Known rows, with every way that one mark hangs from another:
tefip{befe}: -0.43, 1.27, 0.40, -0.29, 0.36, -0.42, -0.16, -0.05, -0.16, 0.05, 0.13, -0.29, -0.15, 0.15, -0.29, 0.68, 0.17, -1.57, 0.54, 0.46, -0.37, 0.24, 0.02, 0.02
detu{befe pema}: -1.75, 0.13, 1.41, -0.67, 1.14, -0.30, -0.35, -0.73, -0.67, -0.29, 0.76, -0.29, 0.75, -0.12, -0.98, -1.70, 0.16, 0.27, 0.61, -0.62, -0.98, 1.93, -0.30, 0.63
pema{detu}: -0.25, -0.82, -0.01, -0.09, 1.01, 0.11, -0.01, 0.21, 0.14, -0.12, 0.03, -0.33, 0.04, 0.04, 0.37, -3.10, 0.03, -0.33, 1.23, -0.42, -0.41, 0.39, 0.06, -0.03
detu{mugipe pema{tefip} sabesis}: -1.00, -2.15, 1.99, 0.30, 2.33, 0.21, -0.46, -0.18, -1.29, -0.34, 0.60, -1.03, 2.07, -0.02, -0.76, -2.54, -1.57, 1.00, 1.02, -0.97, -1.12, 1.58, 0.02, 0.55
mugipe{detu{befe pema{tefip} sati}}: -1.14, -1.63, 0.61, -0.72, 3.21, -0.21, -0.70, 0.33, -1.46, 0.45, 0.30, -1.81, 0.76, 0.25, -1.05, -3.22, -0.12, 0.25, 0.38, -0.87, -0.94, 2.88, -0.28, 0.59
sati{detu{befe pema sabesis}}: -1.54, -1.13, 1.58, -0.89, 1.71, -0.42, -0.26, -0.87, -1.99, -0.18, -0.26, -0.36, 2.19, -1.30, -1.04, -2.52, -0.33, -1.58, 1.38, 1.40, -1.92, 2.10, -0.44, 1.09
tefip{pema{detu{befe sati}}}: -1.07, -0.38, 1.08, -1.28, 2.25, 0.39, -0.10, 0.56, -0.46, -0.32, 0.11, -1.57, 0.83, -0.01, -0.36, -5.10, -0.24, -0.90, 0.64, -0.12, -1.23, 1.51, -0.72, 0.62
detu{befe mugipe pema sabesis sati}: -1.98, -0.60, 2.10, -0.56, 2.21, -0.09, -0.56, -0.57, -1.66, -0.69, 1.00, -1.65, 2.48, -0.05, -1.36, -2.69, -1.11, -0.35, -0.38, -1.00, -1.54, 3.07, -0.23, 1.19
befe{detu{sati}}: 0.11, 0.19, 0.16, 0.47, 1.09, 0.61, -0.46, 0.76, -0.68, 0.20, 0.49, -1.06, -0.49, 0.11, -0.18, -3.23, -0.14, -0.36, -1.44, -1.76, -0.39, 0.56, -0.34, -0.66
sati{detu}: 0.34, -0.67, -0.42, -0.33, 0.21, -0.03, 0.00, -0.06, -0.11, 0.01, -0.55, -0.05, 0.17, -0.83, 0.07, 0.59, -0.15, -1.68, 0.32, 1.59, -0.63, 0.32, -0.03, 0.31
befe{detu{pema{tefip} sabesis sati}}: -0.24, -2.31, 2.14, 0.59, 3.15, 0.80, -0.80, 0.74, -2.60, 0.60, 0.06, -1.82, 1.93, 0.05, -0.56, -6.90, -1.01, 0.21, -0.79, -1.80, -1.30, 1.51, -0.36, -0.64
sati{detu{pema}}: -0.20, -1.37, 0.50, -0.34, 1.20, 0.01, 0.10, -0.27, -0.71, 0.05, 0.05, -0.38, 0.89, -0.71, -0.39, -0.13, -0.21, -1.36, 0.24, 1.46, -1.16, 1.76, -0.54, 0.38
befe{detu}: -0.33, 0.77, 0.31, 0.38, 0.56, 0.32, -0.32, 0.32, -0.26, -0.09, 0.39, -0.06, -0.64, -0.28, -0.16, -2.51, 0.22, 0.16, 0.04, -1.71, -0.09, -0.28, -0.30, -0.65
detu{befe}: -1.29, 0.74, 0.46, -0.61, 0.24, -0.32, -0.27, -0.78, 0.02, -0.38, 0.24, 0.09, 0.20, -0.10, -0.40, -0.70, 0.15, -0.08, 0.62, -0.32, -0.51, 0.61, 0.31, 0.64
pema{detu{mugipe sati} tefip}: -0.13, -2.22, 0.20, 0.10, 2.93, 0.72, -0.55, 0.81, 0.40, -0.30, 0.23, -2.11, 0.88, 0.54, 0.31, -3.27, -1.47, -0.23, 0.13, -1.42, -1.14, 1.36, 0.68, 0.23
detu{befe mugipe pema}: -2.29, 0.37, 1.51, -0.76, 1.29, -0.15, -0.22, -0.79, -0.01, -1.20, 1.34, -0.46, 0.80, -0.17, -1.24, -0.64, -0.64, 0.46, 0.60, -1.64, -1.04, 2.39, 0.03, 1.07
sati{detu{mugipe pema}}: -0.63, -0.99, 0.80, -0.49, 1.41, 0.01, 0.02, -0.35, 0.09, -0.71, 0.59, -0.65, 0.88, -0.92, -0.72, 1.04, -0.90, -0.96, 0.35, 0.37, -1.20, 2.02, -0.29, 0.79
sati{detu{befe mugipe pema{tefip}}}: -1.89, -1.65, 1.23, -0.84, 2.56, 0.01, -0.69, -0.84, 0.00, -0.92, 0.82, -0.93, 1.30, -0.76, -0.86, -0.78, -1.29, -0.58, 1.62, -0.04, -2.04, 2.75, 0.47, 1.52
mugipe{detu{sabesis}}: -0.07, -0.42, -0.18, -0.11, 0.65, -0.26, -0.26, 0.29, -1.57, 0.49, -0.47, -0.27, 0.40, -0.63, -0.47, -1.81, 0.35, -0.12, 0.82, 0.43, 0.18, 0.05, -0.71, 0.11
tefip{pema{detu{befe}}}: -1.65, 0.03, 1.13, -1.41, 1.49, 0.14, -0.10, 0.04, 0.10, -0.62, 0.38, -0.52, 0.41, -0.34, -0.18, -4.44, -0.12, -0.22, 2.11, -0.10, -1.06, 0.66, -0.70, 0.84

Rows:
-0.88, -0.41, 0.92, -0.41, 1.21, -0.12, -0.42, -0.20, -1.63, 0.07, 0.08, -1.23, 1.88, 0.01, -0.62, -2.77, -0.30, -0.86, -0.37, 0.22, -1.11, 1.26, 0.10, 0.67
detu{befe sabesis sati}
-0.49, -2.72, 1.84, 0.27, 2.91, 0.52, -0.66, 0.23, -1.69, -0.13, 0.29, -2.10, 2.63, 0.29, -0.91, -3.15, -1.73, 0.50, -0.75, -0.97, -1.40, 2.54, 0.09, 0.44
detu{mugipe pema{tefip} sabesis sati}
-0.14, -0.84, 0.67, 0.27, 1.18, 0.31, -0.24, 0.21, -1.12, -0.37, 0.24, -1.57, 1.66, 0.10, -0.50, -1.20, -1.25, -0.54, -1.07, -0.42, -0.59, 1.08, 0.02, 0.52
detu{mugipe sabesis sati}
-0.63, 0.00, 1.15, 0.53, 1.57, 0.57, -0.75, 0.51, -1.23, -0.43, 0.69, -1.45, 0.92, -0.19, -0.45, -3.75, -0.98, -0.45, -1.26, -2.11, -0.66, 0.90, -0.28, 0.02
befe{detu{mugipe sabesis sati}}
-1.72, -0.87, 0.95, -0.48, 2.56, 0.18, -0.58, -0.17, -1.03, -0.81, 0.40, -1.72, 1.98, -0.18, -0.51, -4.23, -1.03, -0.82, 0.82, -0.97, -1.75, 2.10, 0.41, 0.98
pema{detu{befe mugipe sabesis sati}}
-1.69, -1.37, 1.64, -0.47, 2.06, -0.01, -0.55, -0.49, -0.58, -0.12, 0.45, -0.58, 1.11, 0.23, -0.75, -2.73, -0.51, 0.80, 1.10, -0.90, -1.31, 2.13, 0.18, 0.68
detu{befe pema{tefip}}
-1.21, -1.08, 0.95, -0.56, 2.09, 0.08, -0.36, -0.02, -1.61, -0.04, -0.05, -1.59, 1.93, -0.08, -0.29, -5.95, -0.33, -1.29, 0.69, -0.11, -1.55, 1.73, 0.18, 0.53
pema{detu{befe sabesis sati}}
-1.19, -2.51, 1.05, -0.39, 3.11, 0.33, -0.75, 0.16, -1.47, 0.21, -0.38, -1.90, 2.06, 0.13, 0.00, -6.92, -0.81, -0.64, 1.19, -0.34, -1.83, 1.69, 0.68, 0.45
pema{detu{befe sabesis sati} tefip}
-2.13, -0.90, 1.80, -1.01, 1.92, -0.34, -0.44, -1.10, -1.38, -1.05, 0.63, -0.63, 2.09, -1.23, -1.25, -1.27, -1.03, -1.25, 1.26, 0.74, -2.17, 2.58, -0.23, 1.54
sati{detu{befe mugipe pema sabesis}}
-1.56, 0.21, 0.48, -0.95, 1.54, -0.48, -0.39, -0.37, -0.92, 0.00, 0.67, -0.18, -0.17, -0.50, -1.42, -1.46, 0.77, 0.29, 1.26, -0.63, -0.33, 2.07, -0.87, 0.63
mugipe{detu{befe pema}}
0.59, -0.96, -0.41, -0.12, 1.25, 0.03, -0.20, 0.59, -2.00, 0.76, -0.60, -1.36, 0.87, -0.22, -0.57, -2.11, 0.08, -0.62, -0.51, 0.39, 0.01, 1.13, -0.81, 0.03
mugipe{detu{sabesis sati}}
-0.08, -0.41, 0.86, 0.52, 1.46, 0.66, -0.54, 0.57, -2.06, 0.36, 0.08, -1.23, 0.80, -0.09, -0.17, -4.96, -0.39, -0.59, -1.20, -1.36, -0.62, 0.57, -0.48, -0.52
befe{detu{sabesis sati}}
-1.27, 0.48, 1.58, 0.30, 1.67, 0.29, -0.37, 0.03, -0.23, -0.80, 1.28, -0.52, -0.18, -0.34, -0.78, -2.43, -0.52, 0.66, 0.03, -2.90, -0.70, 1.22, -0.42, 0.09
befe{detu{mugipe pema}}
-1.86, -1.73, 2.26, -0.36, 2.34, -0.15, -0.79, -0.66, -1.95, -0.05, 0.36, -0.50, 2.10, -0.19, -1.00, -4.70, -0.75, 0.57, 1.50, -0.46, -1.59, 1.89, 0.13, 0.63
detu{befe pema{tefip} sabesis}
-1.54, -0.31, 0.80, -0.87, 1.02, -0.40, -0.50, -1.17, -0.70, -0.93, 0.15, -0.30, 1.42, -1.20, -0.70, -0.03, -1.06, -1.65, 1.30, 0.86, -1.63, 1.29, 0.29, 1.73
sati{detu{befe mugipe sabesis}}
-0.37, -2.65, 0.89, 0.19, 2.28, 0.26, -0.42, 0.32, -1.06, 0.35, -0.64, -0.94, 1.45, -0.08, 0.60, -5.66, -0.77, -0.08, 1.77, -0.11, -1.07, 0.52, 0.49, -0.04
pema{detu{sabesis} tefip}
-0.55, -1.23, 1.51, 0.45, 2.37, 0.65, -0.77, 0.47, -0.99, 0.15, 0.68, -0.56, 0.16, 0.02, -0.38, -4.96, -0.39, 0.96, 0.22, -2.20, -0.87, 1.05, -0.27, -0.57
befe{detu{pema{tefip}}}
-1.35, -1.98, 1.24, -0.82, 2.35, -0.12, -0.56, -0.62, -0.67, -0.18, 0.07, -0.51, 1.32, -0.57, -0.64, -1.95, -0.64, -0.84, 1.49, 0.82, -1.98, 2.18, 0.14, 0.69
sati{detu{befe pema{tefip}}}
-1.30, 0.04, 0.17, -0.80, 1.08, -0.60, -0.45, -0.42, -1.64, 0.12, -0.29, -0.19, 0.57, -0.63, -0.99, -2.19, 0.62, -0.38, 1.55, 0.01, -0.33, 0.77, -0.61, 0.73
mugipe{detu{befe sabesis}}
-0.76, -0.62, 1.63, -0.19, 2.02, -0.19, -0.52, -0.10, -0.57, 0.11, 0.36, -1.01, 0.76, 0.32, -0.66, -1.53, -0.46, -0.98, 1.06, 0.06, -0.96, 1.72, -0.21, 0.12
detu{pema{tefip{befe}}}
-1.27, -1.16, 1.45, -0.26, 2.98, -0.14, -0.85, -0.18, -0.49, -0.54, 0.21, -1.46, 1.43, -0.09, -0.22, -3.49, -1.36, -1.56, 2.47, -0.26, -1.36, 0.99, 0.50, 0.66
pema{detu{mugipe sabesis} tefip{befe}}
-0.88, -0.67, 2.05, 0.48, 2.34, 0.74, -0.53, 0.43, -1.99, -0.42, 0.85, -1.89, 1.37, -0.24, -1.09, -4.28, -1.05, -0.31, -1.12, -2.41, -1.25, 2.16, -0.64, 0.17
befe{detu{mugipe pema sabesis sati}}
-0.26, -1.66, 0.25, -0.06, 2.26, -0.16, -0.52, 0.45, -0.98, 0.58, 0.10, -0.76, 0.16, -0.11, -0.72, -1.87, 0.14, 1.26, 1.11, -0.60, -0.19, 1.37, -0.70, -0.22
mugipe{detu{pema{tefip}}}
-0.20, -1.72, 1.35, 0.12, 1.75, 0.37, -0.08, 0.49, -2.28, 0.47, 0.17, -1.48, 2.25, 0.09, -0.80, -3.74, -0.51, -0.41, -1.16, 0.17, -0.91, 2.13, -0.49, 0.02
detu{pema sabesis sati}
-0.77, 2.06, 1.64, -0.72, 1.89, 0.47, -0.58, 0.70, -0.27, -0.77, 1.25, -1.83, -0.28, 0.13, -1.14, -2.81, -0.91, -1.78, -0.65, -1.64, -0.44, 0.47, -1.21, 0.35
tefip{befe{detu{mugipe sati}} pema}
-0.15, 0.39, 1.04, -1.03, 2.27, 0.30, -0.04, 1.00, -0.57, 0.00, 0.46, -1.93, 0.60, 0.33, -0.15, -3.65, -0.27, -2.54, 0.60, 0.48, -0.74, 1.20, -0.98, 0.23
tefip{befe pema{detu{sati}}}
-1.63, -1.66, 1.42, -0.76, 2.88, -0.39, -0.69, -0.39, -2.22, 0.39, 0.12, -0.87, 1.40, -0.51, -1.19, -4.23, -0.04, 0.58, 2.05, -0.35, -1.04, 2.22, -0.51, 0.54
mugipe{detu{befe pema{tefip} sabesis}}
-0.53, 0.37, -0.61, -0.81, 1.29, -0.42, -0.38, 0.20, -0.89, 0.19, 0.08, -1.16, -0.16, 0.04, -0.75, -1.10, 0.56, -0.58, -0.34, -0.15, -0.20, 1.39, -0.38, 0.47
mugipe{detu{befe sati}}
-1.28, 0.53, 0.45, -0.55, 1.15, -0.09, -0.52, -0.30, 0.15, -0.91, 0.83, -1.27, 0.65, 0.51, -0.55, 0.45, -0.82, -0.44, -0.76, -1.08, -0.77, 1.76, 0.44, 1.06
detu{befe mugipe sati}
-1.17, -0.81, 1.05, -0.75, 2.44, -0.32, -0.51, 0.10, -2.80, 0.37, 0.13, -1.57, 1.59, -0.36, -1.48, -3.71, 0.24, -0.51, 0.22, -0.02, -0.88, 3.00, -0.94, 0.61
mugipe{detu{befe pema sabesis sati}}
-0.74, 2.26, 1.57, -0.82, 1.17, 0.38, -0.48, 0.39, -0.46, -0.22, 0.68, -0.48, -0.78, -0.23, -0.60, -3.45, -0.02, -1.39, 0.73, -0.78, -0.21, -0.58, -1.50, -0.21
tefip{befe{detu} pema}
-0.50, -1.43, 0.57, 0.06, 2.29, 0.29, -0.25, 0.46, -0.90, -0.44, 0.23, -1.90, 1.73, -0.08, -0.01, -3.77, -1.17, -0.71, 0.04, -0.76, -1.05, 1.38, 0.19, 0.56
pema{detu{mugipe sabesis sati}}
-0.35, -1.81, 1.30, -0.27, 1.38, -0.02, 0.05, -0.21, -1.95, 0.14, -0.24, -0.46, 2.05, -1.11, -0.59, -1.80, -0.53, -1.64, 0.77, 1.73, -1.32, 1.62, -0.69, 0.47
sati{detu{pema sabesis}}
-0.39, -0.58, 0.76, -0.77, 2.17, 0.89, -0.03, 1.10, 0.07, -0.75, 0.63, -1.93, 0.87, 0.09, -0.02, -3.21, -1.07, -0.43, -0.10, -0.80, -0.71, 0.87, -0.74, 0.71
tefip{pema{detu{mugipe sati}}}
-1.21, -1.78, 1.38, -0.38, 2.68, 0.15, -0.67, -0.08, -1.05, 0.18, 0.26, -1.70, 1.66, 0.53, -0.79, -3.20, -0.73, 0.20, -0.37, -1.03, -1.43, 2.63, 0.24, 0.58
detu{befe pema{tefip} sati}
-0.85, 0.07, 1.48, 0.30, 2.11, 0.78, -0.47, 0.54, -0.83, -0.63, 1.51, -1.71, 0.41, 0.12, -0.91, -3.04, -0.82, 0.15, -1.48, -2.81, -1.02, 1.93, -0.57, 0.02
befe{detu{mugipe pema sati}}
-0.81, -0.21, 0.07, -0.67, 1.57, -0.28, -0.46, 0.18, -2.12, 0.46, -0.27, -1.15, 1.02, -0.26, -0.92, -2.76, 0.29, -0.78, 0.23, 0.16, -0.60, 1.36, -0.47, 0.61
mugipe{detu{befe sabesis sati}}
-1.20, -0.34, 0.80, -0.36, 2.71, 0.14, -0.76, -0.06, 0.68, -0.57, 0.70, -1.37, 0.21, 0.14, 0.01, -1.60, -0.99, -1.30, 2.04, -0.84, -1.07, 1.03, 0.67, 0.55
pema{detu{mugipe} tefip{befe}}
-0.87, 0.85, 1.05, -1.11, 1.75, 0.07, -0.02, 0.37, -0.04, -0.26, 0.37, -0.88, 0.13, -0.23, -0.11, -2.84, -0.10, -1.90, 1.95, 0.66, -0.55, 0.00, -1.12, 0.21
tefip{befe pema{detu}}
-1.47, 0.00, 2.07, 0.29, 1.86, 0.34, -0.63, 0.09, -1.52, -0.67, 1.11, -0.70, 0.89, -0.69, -1.12, -3.85, -0.77, 0.47, 0.22, -2.51, -0.95, 1.41, -0.69, 0.17
befe{detu{mugipe pema sabesis}}
-0.62, -1.23, 1.30, -0.13, 2.69, -0.11, -0.66, 0.01, -1.04, 0.27, -0.23, -1.15, 1.34, -0.15, 0.23, -4.95, -0.61, -1.71, 2.52, 0.23, -1.28, 0.69, 0.49, 0.21
pema{detu{sabesis} tefip{befe}}
-1.51, -1.47, 0.57, -0.37, 2.90, 0.28, -0.87, -0.01, 0.49, -0.76, 0.68, -2.07, 0.97, 0.41, -0.26, -4.12, -1.36, -0.15, 0.74, -1.82, -1.59, 1.83, 1.09, 1.01
pema{detu{befe mugipe sati} tefip}
-1.56, -0.24, 0.88, -0.45, 1.33, -0.06, -0.60, -0.42, -1.01, -0.79, 0.67, -1.44, 1.83, -0.02, -0.85, -1.89, -1.06, -0.55, -0.42, -0.63, -1.18, 1.70, 0.22, 1.13
detu{befe mugipe sabesis sati}
-0.86, -1.66, 1.29, 0.16, 1.93, 0.33, -0.43, -0.05, 0.11, -0.51, 0.55, -0.88, 0.99, 0.16, -0.75, -0.94, -1.29, 1.03, 0.50, -1.53, -0.89, 1.70, 0.21, 0.45
detu{mugipe pema{tefip}}
-0.86, -1.48, 1.47, -0.35, 1.71, -0.09, -0.03, -0.38, -1.37, -0.57, 0.04, -0.71, 1.87, -1.15, -0.83, -0.56, -1.17, -1.23, 0.82, 0.68, -1.56, 2.28, -0.38, 0.96
sati{detu{mugipe pema sabesis}}
-1.16, -0.53, 0.33, -0.67, 1.92, 0.04, -0.18, -0.05, -0.36, -0.17, 0.21, -1.39, 0.75, 0.34, -0.05, -4.09, -0.05, -1.02, 0.34, -0.86, -1.14, 1.85, 0.29, 0.60
pema{detu{befe sati}}
-1.97, -1.08, 0.79, -0.47, 2.42, 0.15, -0.84, -0.56, 0.89, -1.07, 0.55, -0.85, 0.68, 0.11, 0.07, -3.36, -1.01, 0.44, 2.33, -1.56, -1.42, 1.49, 1.01, 1.09
pema{detu{befe mugipe} tefip}
-1.59, 2.00, 2.52, -0.74, 1.56, 0.28, -0.76, 0.16, -1.07, -0.93, 0.81, -0.84, 0.30, -0.58, -0.95, -3.56, -0.83, -1.50, 1.19, -1.26, -0.61, 0.08, -1.42, 0.47
tefip{befe{detu{mugipe sabesis}} pema}
-0.73, 0.43, 1.02, 0.18, 2.80, 0.42, -1.21, 0.56, -0.03, -0.42, 0.85, -2.11, -0.19, 0.55, -0.48, -2.60, -1.27, -1.54, -0.63, -2.25, -0.96, 0.76, 0.35, -0.27
pema{tefip{befe{detu{mugipe sati}}}}
-0.39, -2.74, 0.88, 0.28, 3.04, 0.56, -0.75, 0.64, -0.84, -0.17, 0.15, -2.27, 2.10, 0.24, 0.14, -5.06, -1.64, -0.26, 0.58, -0.85, -1.32, 1.33, 0.66, 0.44
pema{detu{mugipe sabesis sati} tefip}
